Known rows, with every way that one mark hangs from another
divo(vipa(tamem(getoko)) zuru): [  6.2  32.1  19.3 -14.7   9.7 -56.5   6.8  24.0 -19.2 -18.4  -8.6  16.8
 -13.3 -42.3   1.4   9.5 -46.2 -77.5  21.3   7.6 -15.9 -17.3  -5.2  -0.1
 -34.5   0.2  -8.2 -15.2]
pifesen(vipa(tamem(getoko(firu(gaperal)))) zuru(divo)): [-19.5  34.4  -0.8 -27.0  -5.3 -16.1  -2.9  31.5 -27.6 -14.6   2.7  31.8
 -14.1 -30.8  28.9  -4.2 -10.4 -45.4  22.3  -1.0 -23.1   2.5 -17.9  12.1
 -12.0 -21.7   0.8  26.7]
vemes(firu(gaperal) pura): [ 37.4  21.3  13.1  -7.3  -8.9  14.2 -33.0  17.1  20.7 -20.2   1.0  12.1
 -39.0 -20.9  10.5  -9.4 -17.2 -52.3  -3.0   4.0  -3.4   0.2   7.8  -8.6
  33.3  -7.3  45.8  44.6]
pura(vemes): [ 14.9  21.0   8.2 -17.4   3.4   2.6 -30.6  25.1  17.5 -20.6  26.9  21.4
 -34.9 -39.8   4.0  10.1 -28.2 -50.0  21.4  -3.5 -22.1  -6.2   4.0  17.0
   4.1  19.0   7.8  -4.5]
tamem(getoko(firu(vemes(pura))) vipa): [ -5.2  13.8   7.1  -9.1  -6.4  26.3 -43.2  20.6   2.8   4.2 -19.8  20.9
 -33.5 -61.4 -12.0  -7.1 -57.1 -40.1  13.1   5.1 -18.4  -8.2  35.8  -4.1
  -8.7  35.8  18.4  20.2]
vipa(tamem(getoko(firu(gaperal vemes(pura))))): [  1.7  12.5  18.6   3.5  -7.5  11.0 -12.0  16.0  -4.7 -11.6 -23.6  28.3
 -26.6 -44.7 -15.6   6.8 -44.3 -31.5  28.6   4.2 -12.1 -18.1  19.1 -17.7
  13.2  27.2  15.0  21.9]
zuru(divo(vipa(tamem(getoko(firu(gaperal))))) pifesen): [  3.8  31.6  24.5 -23.3   7.8   6.0  -4.8  17.0 -28.6 -13.2  20.4  19.1
  -8.7 -46.0  -7.1  -5.1 -25.8 -51.4  17.7  -7.4 -12.1  -3.6   3.5   1.4
   4.2  25.5 -12.0   0.4]
divo(vipa(tamem(getoko(firu))) zuru(pifesen)): [  0.9  28.8  35.2 -15.1  11.1 -44.7  -3.0  21.6 -21.7 -15.7  -3.9  15.3
 -24.0 -52.9  -2.3   6.0 -37.8 -66.7  16.8   3.6 -15.8 -20.8  10.3  -0.2
 -51.2   7.2  -8.0 -30.5]
firu(gaperal getoko vemes): [ 21.7  13.1  15.6  -5.4  -9.4  28.0   2.5  24.7  -6.5  -6.3  -4.0  33.4
  -5.8 -29.1  39.9   6.5 -48.1 -42.2  14.2 -17.9 -13.0 -29.1   9.5 -20.5
  45.4  38.3   2.4  48.3]
gaperal(firu(vemes) kudep): [ 10.9  36.1  14.9 -35.1   1.5  17.3   4.1  30.8  17.6 -22.5  -7.3  33.9
 -25.1 -31.3   2.1   1.5 -29.9 -22.8  -6.5 -10.0 -22.6 -21.5  25.9   4.0
  35.8  -4.8   8.1  11.5]
pura(vemes(firu(gaperal(kudep) getoko))): [  1.7  26.5  14.7 -10.7  -8.8  30.3 -22.4  23.9  21.7 -19.1  16.3  32.7
 -25.0 -19.9  21.4   1.3 -20.1 -41.7  16.6  -6.2 -23.4 -15.1   6.6 -20.4
  27.7  -6.8  26.5  12.3]
divo(zuru): [ 20.7  26.9  18.0 -17.6   2.6 -36.4   1.9  32.9   6.1 -18.9  -2.8  17.0
 -30.7 -36.4  21.3   4.1 -29.9 -52.5  -5.1  -6.8 -11.2 -21.1  -8.5  15.2
  -9.2  -3.3  14.7  14.0]
tamem(getoko): [ 12.0  28.5  15.1  -6.1   5.5   4.4 -18.5  29.4  -1.4 -12.0 -16.2  24.5
 -10.0 -47.1  11.1   8.9 -27.0 -61.1  19.2  -9.5 -19.7 -27.7 -11.4   7.3
   3.0   8.8  18.7   9.2]
vipa(tamem(getoko(firu(gaperal vemes)))): [  1.6  15.0  23.7 -10.0  -5.1   9.3   3.6  20.3  -7.4  -6.5 -28.4  42.1
 -18.7 -42.4  -4.2  14.3 -38.1 -43.9  24.2  -4.7 -15.0 -25.0  15.3 -11.4
   4.5  24.7   2.4   9.3]
zuru(divo(vipa(tamem(getoko(firu)))) pifesen): [ -8.0  36.9  20.9 -23.8  14.8   1.7 -13.9  17.7 -23.6 -12.3  13.6  17.0
 -13.7 -58.1 -16.3  -6.7 -31.6 -51.7  23.2  -1.2 -18.9  -0.6   9.6  11.3
 -22.3  22.0 -14.1 -13.2]
vemes(firu(gaperal getoko) pura): [ 22.1  20.9  15.2   7.5 -11.3  27.7 -27.9  17.8  10.0 -16.1  -9.9  12.5
 -23.9 -19.5  30.8  -7.3 -28.5 -54.7  10.4   1.2  -5.8  -9.0   7.8 -21.7
  29.0   3.3  46.5  51.2]
kudep(gaperal(firu(getoko vemes(pura)))): [  1.2  22.8  11.4  -7.0  -0.3  51.1  10.4  28.1  -1.3 -23.5 -22.1  15.6
  -9.6 -21.0  22.4  -6.6 -40.8 -30.3   3.7  -1.7 -14.4 -27.2  33.8  -9.9
  45.0  30.8  25.3  49.3]
vemes(firu pura): [ 25.0  25.5   8.9  -8.0  -1.0  10.4 -40.4  18.7  26.1 -19.2  -6.1   9.8
 -44.3 -34.2   2.1 -10.0 -22.2 -53.2   1.2  10.7  -9.5   1.6  14.9   2.2
   5.4 -11.2  44.4  31.6]
getoko(firu(gaperal(kudep) vemes(pura))): [ 12.2  22.9   3.7  -9.7 -10.7  26.5 -17.8  23.8  26.1 -10.5   0.7  26.6
 -41.7 -34.2   5.3  -5.3 -32.1  -5.1  -0.5 -11.1 -14.5 -17.6  32.1 -16.5
  55.4   9.2  17.9  46.9]
nipi(tamem(getoko)): [ -2.8  32.0  19.9  -7.8   2.1   5.1 -20.6  30.2   9.9 -10.9  -2.0  30.4
  -9.7 -40.0   9.6  16.7 -22.8 -73.5  28.8   9.4 -13.0 -18.6 -15.3   9.2
  -0.4   1.9  15.5  13.2]
pura(vemes(firu(gaperal(kudep)))): [ 17.9  27.0  13.7 -25.4  -5.9  17.8 -27.5  23.6  32.9 -22.6  28.4  31.0
 -40.1 -21.7   3.6   0.2  -9.2 -40.5   3.8  -3.4 -21.2  -6.0   6.9  -8.2
  29.4 -18.1  26.9   4.7]
pifesen(zuru(divo(vipa))): [ 12.3  41.9  -5.6 -37.7   4.9 -10.9 -21.0  37.3 -10.3 -13.8  22.8  12.3
 -22.6 -36.7  28.3 -13.5 -20.7 -48.6   7.8 -11.4 -23.1   4.9   5.1  23.7
  -4.8  -7.3 -18.6  35.5]
pifesen(vipa(tamem(getoko)) zuru(divo)): [-21.0  40.0  -2.2 -30.1   4.5 -27.2  -5.0  30.9 -29.6 -21.4  19.2  26.2
  -4.9 -42.7  20.1  -5.2 -20.2 -46.7  25.1   7.1 -28.8   3.0 -27.3  17.9
 -24.2 -23.3  -4.0  14.3]
vipa(tamem(getoko(firu))): [-10.7  31.2  18.8  -3.4   4.5 -12.1  -7.8  22.2   2.4  -9.2 -31.8  31.3
 -23.4 -46.3  -7.8  12.9 -26.4 -61.4  26.7   2.9 -17.9 -17.5   6.6  10.4
 -31.6   6.5  13.5  -8.6]

Rows
[ -8.6  25.2  26.5 -16.2   6.5 -46.7  -1.6  22.6 -20.3 -19.0   7.2  21.9
 -23.2 -47.2  14.8   6.0 -30.7 -54.9  13.7  10.3 -17.7 -17.9  -9.8   3.3
 -42.6  -8.7   7.2 -23.6]  divo(zuru(pifesen(vipa(tamem(getoko(firu))))))
[ 26.3  23.5  17.7 -27.0   5.2 -40.2  -6.9  26.4  -8.7 -23.9  44.1  12.5
 -24.3 -35.3  38.9  -2.7 -29.7 -50.5 -10.0   0.2 -13.6 -12.7 -14.6   8.7
   2.0  -6.9   7.9   6.3]  divo(zuru(pifesen(vipa)))
[ -4.6  35.7  17.1 -19.7  -1.2  30.0   9.3  31.0   7.2 -18.2 -21.2  36.2
 -10.8 -31.2  22.2   2.4 -41.8 -24.6   6.4 -13.4 -24.3 -31.5  25.5  -9.4
  34.4   7.3   8.2  16.7]  gaperal(firu(getoko vemes) kudep)
[ 23.6  25.8  12.2 -23.3  -6.2  16.1   3.2  26.7  15.9 -12.8  20.5  37.8
 -19.3 -30.1  14.9   1.3 -31.6 -20.1  -5.1 -18.4 -16.7 -26.1  12.1 -15.6
  62.7   8.6   3.1  38.2]  firu(gaperal(kudep) vemes)
[ -6.0  33.1  14.7 -25.5  12.8  -7.4  -4.0  16.0 -30.9 -24.0  49.2  19.5
   2.2 -52.3  -0.8  -6.0 -29.4 -42.9  18.1   6.3 -20.5  -0.2 -26.6   9.9
   0.7   7.3  -0.2  -3.9]  zuru(divo pifesen(vipa(tamem(getoko))))
[  2.2  37.5  22.9 -24.6  17.1  -5.3  -7.4  16.0 -30.8 -19.7  37.8  12.9
   0.8 -57.2 -15.5  -6.4 -35.6 -53.7  21.5   0.2 -17.2  -3.3  -6.2   6.1
  -6.7  24.4 -16.4 -11.3]  zuru(divo(vipa(tamem(getoko))) pifesen)
[ 14.0  25.1   9.3 -22.2  -8.6  24.0  -1.5  28.6  22.9  -5.4  -3.7  41.1
 -34.5 -30.5  15.6   2.5 -26.8 -17.7  -4.4 -20.2 -17.5 -23.5  28.1 -11.2
  46.6   6.4   6.1  36.4]  getoko(firu(gaperal(kudep) vemes))
[ 12.7  24.4  38.4 -14.1   3.5 -42.2   5.7  20.1 -25.2 -16.1   2.8  17.0
 -18.6 -39.7   6.4   6.6 -32.0 -65.0  12.3  -1.8  -9.8 -23.6   4.3 -10.0
 -23.9  11.4  -6.0 -17.8]  divo(vipa(tamem(getoko(firu(gaperal)))) zuru(pifesen))
[-10.5  19.6  18.0 -10.2   2.1   5.5  -3.4  22.1  -2.4  -5.1 -34.0  41.0
 -24.9 -55.4 -11.9  12.9 -43.6 -44.5  28.4   1.1 -21.0 -22.9  21.5  -1.2
 -20.9  20.9  -0.1  -2.2]  vipa(tamem(getoko(firu(vemes))))
[ 20.5  10.5  10.7   6.0 -11.1  32.1 -14.0  19.9  -3.2 -12.4   3.0  20.4
 -13.3 -31.9  29.4  -1.1 -54.5 -29.6  18.8  -9.8  -9.6 -22.0  13.0 -26.5
  54.2  40.4  15.5  58.9]  firu(gaperal getoko vemes(pura))
[ 25.7  10.4   7.0  -7.0 -11.2  25.9 -23.8  22.5  14.9  -8.7  -8.9  22.2
 -42.4 -34.4  11.0  -1.1 -39.0 -24.2   4.5  -8.2  -8.8 -10.4  30.8  -6.6
  42.3  27.7  17.9  49.5]  getoko(firu(gaperal vemes(pura)))
[-15.9  21.8  12.4 -31.5   8.6  17.0  -5.7  18.0 -27.8 -12.9  21.3  33.7
 -15.0 -62.9  -2.9  -6.1 -42.8 -24.6  20.8   3.8 -24.6  -2.5   5.7   3.7
  -3.9  20.8  -9.5  -1.6]  zuru(divo pifesen(vipa(tamem(getoko(firu(vemes))))))
[ 29.4  14.6  16.8 -22.2  -6.2  18.1 -33.6  21.6  21.0 -21.5  17.3  26.6
 -41.2 -22.5   8.8   4.2 -14.7 -59.5  11.1  -0.4 -15.0  -1.1   5.9   1.3
  16.6   0.0  26.4   9.2]  pura(vemes(firu(gaperal)))
[ 15.7  28.9  16.0 -22.1   7.8 -30.8  -5.6   9.7  -3.6 -23.4  59.9  19.9
 -16.9 -31.7  14.2   2.2 -29.2 -55.4   3.4  12.6 -13.1   2.5  -3.7   5.7
   2.4   3.5  -2.1  -1.9]  zuru(pifesen(vipa(tamem)))
[ -4.9  46.5  15.7 -12.9   1.2  13.0   6.4  31.2  11.7 -21.3 -17.4  26.2
  -9.2 -22.4  25.1   1.4 -24.6 -41.0   5.0 -11.7 -21.8 -25.5   9.2   1.6
  25.3  -8.7  21.6  12.5]  gaperal(firu(getoko) kudep)
[  5.2  34.5  10.3 -33.8  10.7 -16.8   1.9  12.3 -14.9 -26.1  70.2  16.5
 -12.1 -38.9   5.6 -10.4 -28.3 -37.8   1.7   8.2 -14.0  15.1 -14.1  16.9
  10.3   5.8  -5.4   8.8]  zuru(divo pifesen(vipa(tamem)))
[-11.7  43.4   5.9 -28.5   8.5 -25.5  -9.2  30.3 -29.7 -16.9  10.9  18.8
  -5.9 -47.9   3.1  -6.1 -26.0 -56.2  29.3   0.8 -26.7  -0.9  -7.6  14.6
 -32.1  -7.1 -22.2   7.1]  pifesen(zuru(divo(vipa(tamem(getoko)))))
[ 26.3  34.9  12.4 -34.0  13.6   8.4 -19.3  21.9 -10.6 -16.2  50.2   6.8
 -15.5 -47.6   9.2 -14.3 -30.4 -45.7  -0.5 -11.7 -14.3   3.3   5.8  15.1
  20.5  24.5 -13.5  17.3]  zuru(divo(vipa) pifesen)
[  2.1  25.9  22.8  -2.6  -2.6  -7.8   0.3  21.0  -2.6 -10.1 -25.8  33.0
 -17.3 -33.8  -0.1  14.7 -20.9 -60.5  22.2  -3.6 -12.2 -19.7  -1.3  -1.1
  -5.6   9.7  16.4   4.9]  vipa(tamem(getoko(firu(gaperal))))
[ 12.3  15.4   2.7  -7.6  -4.1  22.5 -31.7  23.2  20.0  -7.9 -17.7  20.6
 -48.6 -48.1   2.2  -2.1 -43.7 -24.6  10.7  -2.1 -14.6  -8.6  38.0   3.0
  15.0  23.1  15.6  37.4]  getoko(firu(vemes(pura)))
[  9.1  22.8   8.3   3.3 -11.2  31.3  -7.2  21.3   8.0 -13.4  14.6  24.8
 -11.8 -31.8  23.2  -4.5 -49.1 -10.0  10.0 -12.6 -15.4 -27.9  14.3 -35.1
  67.9  22.4  16.7  56.1]  firu(gaperal(kudep) getoko vemes(pura))
[  8.6  23.3  19.6 -16.2  -1.5  29.2   2.6  29.0  -4.5 -16.8 -30.7  30.9
 -12.2 -31.8  27.2   6.1 -47.2 -44.7  13.5 -10.4 -18.9 -24.7  24.7   0.3
  22.1  23.6   7.6  20.1]  gaperal(firu(getoko vemes))
[ 26.4  13.0  11.3 -18.6  -9.1  24.5  -8.5  27.7  11.4  -3.0 -14.0  36.1
 -35.7 -31.5  21.6   6.6 -33.0 -37.8   2.2 -17.4 -11.6 -18.1  26.8  -2.0
  32.5  24.6   4.2  41.3]  getoko(firu(gaperal vemes))
[  9.7  32.6  11.6   4.3 -11.3  27.0 -22.8  18.9  21.9 -17.4   0.4  18.2
 -22.4 -19.0  23.9 -12.0 -22.2 -36.0   3.5  -1.4 -11.9 -15.7   8.3 -30.9
  42.8 -14.9  46.5  50.6]  vemes(firu(gaperal(kudep) getoko) pura)
[-20.2  19.5  16.5 -22.2  -7.9  23.2 -27.1  26.8  12.6  10.5 -10.5  40.8
 -25.3 -50.4  -1.6   8.8 -48.3 -64.5  19.8  15.0 -15.3  -6.8  29.5   4.2
 -18.4  25.9   1.8  14.4]  nipi(tamem(getoko(firu(vemes)) vipa))
